What can hang from each mark:
bulakuf: lapap
fesafip: lapap nirib vosubep
vosubep: fesafip
lapap: bulakuf fesafip mido muso
muso: lapap
mido: lapap
nirib: fesafip muso

Each row was made from one small tree. Brackets hold a mark, then the marks that hang from it, in alphabetical order. Every link used is in the known rows. Write each row's tree.
Known rows:
(muso (lapap (fesafip nirib vosubep) mido)): [2.53, -2.47, 0.59, -3.62, -1.29, -0.99, -6.09, -1.99, 1.70, 0.05, 0.79, -2.84, 0.40, 2.35, -3.02, 3.92, -1.20, 2.86]
(fesafip (lapap bulakuf mido) (nirib muso) vosubep): [0.49, -1.05, 3.23, -0.36, 2.37, 1.92, -2.42, -3.61, 2.33, -3.22, -4.74, 2.51, 1.30, 2.12, -1.53, -3.56, -2.22, 1.45]
(muso (lapap bulakuf (fesafip vosubep) mido)): [-0.43, 2.63, 1.77, -2.43, -0.12, -0.76, -3.03, 0.23, 0.23, -0.15, 3.25, -3.95, 0.33, -0.93, -1.09, 4.31, -1.22, 2.52]
(vosubep (fesafip (lapap bulakuf mido))): [-0.92, 2.98, -0.47, -1.75, 1.76, 0.37, -1.72, 2.86, -1.47, 2.93, 1.80, -2.02, -2.78, 0.50, 1.67, -0.70, 0.55, 0.89]
(bulakuf (lapap (fesafip vosubep) muso)): [-0.48, 0.97, -1.57, 1.50, -1.40, 0.07, 6.27, -0.56, -1.53, -2.05, 0.04, 3.13, 3.82, -1.71, 1.43, 0.33, 1.54, -5.25]
(fesafip lapap nirib): [3.53, -5.72, -2.86, -1.40, -0.19, 2.01, -3.50, -1.56, 3.24, -0.60, -1.02, -0.52, -3.47, 2.16, 0.93, -1.81, -0.98, -0.82]
(nirib muso): [2.15, -2.18, -0.08, 2.17, 0.10, 2.43, 0.93, 0.19, -0.70, 2.26, -0.58, 1.21, -2.76, 1.16, -1.32, 0.14, 2.43, 1.07]
(fesafip (lapap muso) vosubep): [-0.02, -2.84, -0.12, -2.31, -0.65, 2.25, -0.08, -4.68, -0.91, -0.59, -2.14, 3.45, 2.64, 3.19, 1.53, -1.56, -0.19, -3.89]
(nirib fesafip): [1.92, -2.78, -1.89, -0.07, -0.28, 3.18, -1.81, 3.29, 0.18, 5.38, 3.68, 2.26, -3.35, -0.17, -1.19, 1.14, 2.69, -0.18]
(vosubep fesafip): [1.15, 0.10, -1.96, -2.64, 1.12, 2.15, -1.03, 2.26, -0.61, 4.59, 3.36, -3.52, -3.21, 1.42, 0.98, 0.18, 2.41, -0.53]
(mido (lapap bulakuf (fesafip nirib vosubep) muso)): [-2.92, 2.68, -0.87, 2.25, 0.47, -2.12, 4.65, 1.32, 0.91, -2.81, 0.61, -3.10, 1.42, -3.92, 1.00, -1.07, -2.43, -1.40]
(mido (lapap bulakuf (fesafip vosubep) muso)): [-4.05, 4.80, -0.39, 2.42, 0.17, -1.60, 6.09, 2.03, -1.19, -1.29, 2.34, -2.35, 1.07, -4.18, 1.87, 0.27, -1.37, -2.30]
(bulakuf (lapap (fesafip nirib vosubep) mido muso)): [-0.49, 0.33, 0.83, 1.35, -2.15, -2.84, 2.46, -1.97, -1.19, -2.52, -1.63, 3.68, 4.19, -0.29, 0.64, 0.38, 0.26, -1.47]
(vosubep (fesafip (lapap muso) nirib)): [1.19, -3.71, -4.74, -1.49, 0.51, -0.15, -0.78, 0.98, -0.75, 1.19, -2.90, -0.63, -0.23, 2.19, -0.36, -2.85, 1.29, -1.63]
(vosubep (fesafip (lapap bulakuf mido muso))): [-2.54, 2.66, -0.83, -0.33, 0.66, -2.01, 0.04, 2.35, -4.02, 2.52, -0.36, -0.33, 0.03, 0.40, 1.56, -0.95, 1.25, 0.83]
(fesafip (lapap bulakuf muso) nirib): [0.08, -3.06, -2.56, 1.47, -0.14, -0.77, 0.08, -0.43, 0.74, -2.60, -2.52, -0.36, -0.07, -0.99, 1.86, -2.82, -1.28, -0.30]
(fesafip (lapap bulakuf) (nirib muso) vosubep): [1.38, -2.53, 0.30, -0.27, 3.42, 4.34, -0.05, -2.87, 4.00, -4.28, -4.68, 1.36, 1.04, 0.80, -1.81, -4.92, -2.02, -1.63]
(bulakuf (lapap (fesafip vosubep) mido muso)): [-1.47, 2.53, 1.38, 1.46, -2.57, -2.19, 3.85, -1.36, -3.20, -0.95, -0.03, 4.53, 4.10, -0.51, 1.56, 1.67, 1.27, -2.33]
(mido (lapap bulakuf)): [-1.90, 3.65, 1.74, 1.78, -0.88, -1.24, 3.18, 2.67, 2.77, 1.92, 5.60, -4.93, -6.24, -2.83, 4.68, -0.11, -1.09, 0.03]
(muso (lapap bulakuf (fesafip nirib vosubep) mido)): [0.65, 0.74, 1.24, -2.56, 0.20, -1.25, -4.69, -0.47, 2.29, -1.69, 1.61, -4.55, 0.71, -0.70, -2.01, 2.87, -2.28, 3.28]
(vosubep (fesafip nirib)): [2.37, -2.41, -2.61, -2.81, 1.66, 1.72, -2.74, 1.59, 1.76, 2.80, 1.45, -4.30, -2.84, 1.72, 0.14, -1.36, 1.26, 0.23]

Write each row's tree:
[-0.43, 2.20, -0.51, -0.32, 0.00, 1.17, 2.64, 0.83, 1.24, 0.76, 3.91, -2.40, -2.08, -1.06, 1.14, 1.36, -1.08, -2.59] | (mido (lapap (fesafip vosubep)))
[-1.00, 1.98, -0.62, 3.79, -3.45, -3.99, 4.28, 1.48, -4.28, 0.37, 0.57, 3.74, 1.32, -1.66, 1.84, 2.76, 2.19, -0.62] | (bulakuf (lapap fesafip mido muso))
[0.09, 2.20, -0.32, -0.19, -1.35, -2.71, -2.86, 3.05, -0.80, 1.18, 3.96, -4.79, -2.27, -2.11, -0.88, 5.40, -0.35, 4.22] | (muso (lapap bulakuf fesafip mido))
[2.00, -3.91, -1.47, 0.19, 1.87, 6.16, 0.46, 0.54, 0.50, 2.17, -3.36, 8.07, 0.44, 1.89, -5.47, -2.39, 2.36, -3.33] | (nirib (fesafip lapap vosubep) muso)
[-2.46, 2.05, 0.88, 0.71, 1.33, -1.90, -1.13, -1.01, -2.85, -3.19, -1.06, -0.41, 5.27, -2.13, -0.18, 0.84, -1.89, 2.68] | (lapap bulakuf (fesafip nirib vosubep) mido muso)
[1.81, -1.13, -1.87, -0.45, 1.89, 0.03, -0.12, 3.43, 2.68, 1.38, -1.34, -5.17, -2.52, 0.09, -3.75, -1.50, 1.51, 1.94] | (vosubep (fesafip (nirib (muso (lapap bulakuf)))))
[0.10, 1.19, 3.39, -1.58, -2.59, -2.92, -3.91, 0.50, 1.14, 2.69, 4.16, -4.54, -3.96, 0.36, 1.37, 3.73, -0.10, 4.72] | (muso (lapap bulakuf mido))
[-1.37, -0.56, -1.88, 1.61, -0.53, -0.27, 1.86, 0.40, -1.64, -0.65, -0.57, 0.53, -0.32, -1.22, 2.80, -1.21, -0.05, -1.33] | (fesafip (lapap bulakuf muso))
[-2.49, 2.24, -2.76, 4.54, -0.59, -4.04, 5.05, 4.12, -0.13, -1.53, 1.37, -3.94, -1.33, -5.27, 1.36, 0.01, -1.37, 0.33] | (mido (lapap bulakuf (fesafip nirib) muso))
[1.92, -3.77, 2.34, -4.36, 0.24, 1.82, -6.27, -5.86, 2.71, -1.12, -1.93, 1.69, 0.18, 4.95, 0.78, -1.65, -2.51, 0.12] | (fesafip (lapap mido) nirib vosubep)
[-1.01, 1.02, 3.07, 2.52, -4.79, -4.51, 3.20, -1.22, -2.19, 1.84, 0.92, 3.86, -0.30, 0.74, 4.16, 1.31, 2.43, -0.34] | (bulakuf (lapap mido muso))
[0.11, 0.65, -3.42, 3.91, -2.47, -1.67, 6.67, 2.33, -2.51, -0.74, 0.66, 2.51, 1.12, -3.13, 1.68, 1.34, 2.54, -3.54] | (bulakuf (lapap fesafip muso))
[-0.45, 0.23, 1.79, 1.20, 2.33, 3.79, -0.08, 1.38, -0.55, 1.75, -2.68, 7.32, 0.89, 0.43, -4.43, -1.91, 1.12, 0.03] | (nirib (fesafip (lapap bulakuf mido) vosubep) muso)
[-2.37, 0.32, 1.35, -0.51, 0.34, 1.07, -1.11, 0.30, -2.12, 1.85, -0.69, 6.24, 2.75, 0.14, -0.98, -0.96, 0.38, -0.75] | (nirib (fesafip (lapap bulakuf mido muso) vosubep))
[0.32, 0.24, -1.09, 0.48, 3.00, 0.06, -1.16, 2.64, -0.01, 0.85, -3.36, -0.70, -1.80, 0.79, -2.32, -3.15, 0.49, 2.22] | (vosubep (fesafip (lapap bulakuf mido) (nirib muso)))
[0.23, 1.79, 1.77, 0.84, 0.62, -0.20, -0.18, 0.76, -0.86, -0.42, -0.69, -0.80, 0.85, -0.72, -4.42, 2.87, 0.32, 3.01] | (nirib (muso (lapap bulakuf (fesafip vosubep) mido)))
[-3.71, 4.34, 1.50, 0.87, 0.94, -1.32, 0.52, -0.23, -5.18, -1.49, 0.77, 0.45, 5.00, -2.31, 0.73, 2.21, -0.83, 1.75] | (lapap bulakuf (fesafip vosubep) mido muso)
[3.02, -5.16, -0.32, -4.06, 1.07, 4.27, -4.17, -4.99, 4.45, -2.27, -1.85, 0.44, -0.04, 3.70, 0.60, -3.19, -2.17, -2.83] | (fesafip lapap nirib vosubep)
[1.61, 0.49, 1.34, 2.04, -0.04, 0.03, 2.26, -1.19, 0.88, -2.56, -2.27, 3.91, 1.93, -0.16, -1.76, -0.29, 0.58, -0.86] | (bulakuf (lapap (fesafip (nirib muso) vosubep) mido))
[-1.82, 0.05, 0.52, -1.20, 0.81, 2.11, 1.36, -3.17, -0.51, -2.35, -1.29, 1.60, 2.96, 0.48, 2.44, -2.45, -1.13, -3.40] | (fesafip (lapap bulakuf muso) vosubep)
[2.37, -2.35, -0.03, -1.44, -0.05, -1.79, -3.24, 1.53, 0.97, 3.74, -1.92, -2.58, -2.51, 3.26, -4.34, 0.36, 2.32, 3.75] | (vosubep (fesafip (nirib (muso (lapap mido)))))
[0.75, -1.10, 3.10, -4.06, -0.30, 2.20, -4.46, -5.08, 0.18, 0.90, 0.11, 2.72, -0.04, 4.72, 2.00, 0.05, -1.13, -0.94] | (fesafip (lapap mido) vosubep)
[2.01, -1.39, -1.61, 0.21, 0.23, -0.69, -4.82, 0.95, -1.54, 0.60, 1.40, -1.48, -1.29, -0.12, -0.85, 3.12, -0.44, 4.15] | (lapap (fesafip nirib) mido)
[1.24, -1.74, 4.57, -1.60, 0.30, -0.15, -3.27, -3.41, 3.94, -1.44, -2.42, -1.42, 0.61, 2.30, -3.00, -0.56, -1.17, 3.25] | (fesafip (nirib (muso (lapap bulakuf mido))) vosubep)
[-3.65, 3.33, 1.38, 3.51, -2.29, -3.89, 5.36, 2.29, -0.14, 1.49, 3.26, -2.95, -3.10, -3.01, 4.54, -0.38, -0.15, -0.11] | (mido (lapap bulakuf muso))
[1.18, 0.83, -3.04, 0.02, -0.28, 0.00, -0.42, 3.79, 0.78, 0.05, 3.88, -5.97, -2.57, -3.30, -1.00, 3.87, 0.02, 1.40] | (muso (lapap bulakuf fesafip))
[-2.82, 1.46, 3.46, -1.41, -0.10, -0.44, -1.01, -3.89, -2.04, -1.27, -1.29, 2.68, 3.16, 1.60, 2.71, -1.06, -1.39, -0.43] | (fesafip (lapap bulakuf mido muso) vosubep)
[2.53, -1.10, -1.64, 2.13, 0.88, 2.54, 4.67, -0.29, 2.70, -3.62, -2.21, 2.79, 1.61, -1.22, -1.93, -1.62, 0.82, -3.95] | (bulakuf (lapap (fesafip (nirib muso) vosubep)))
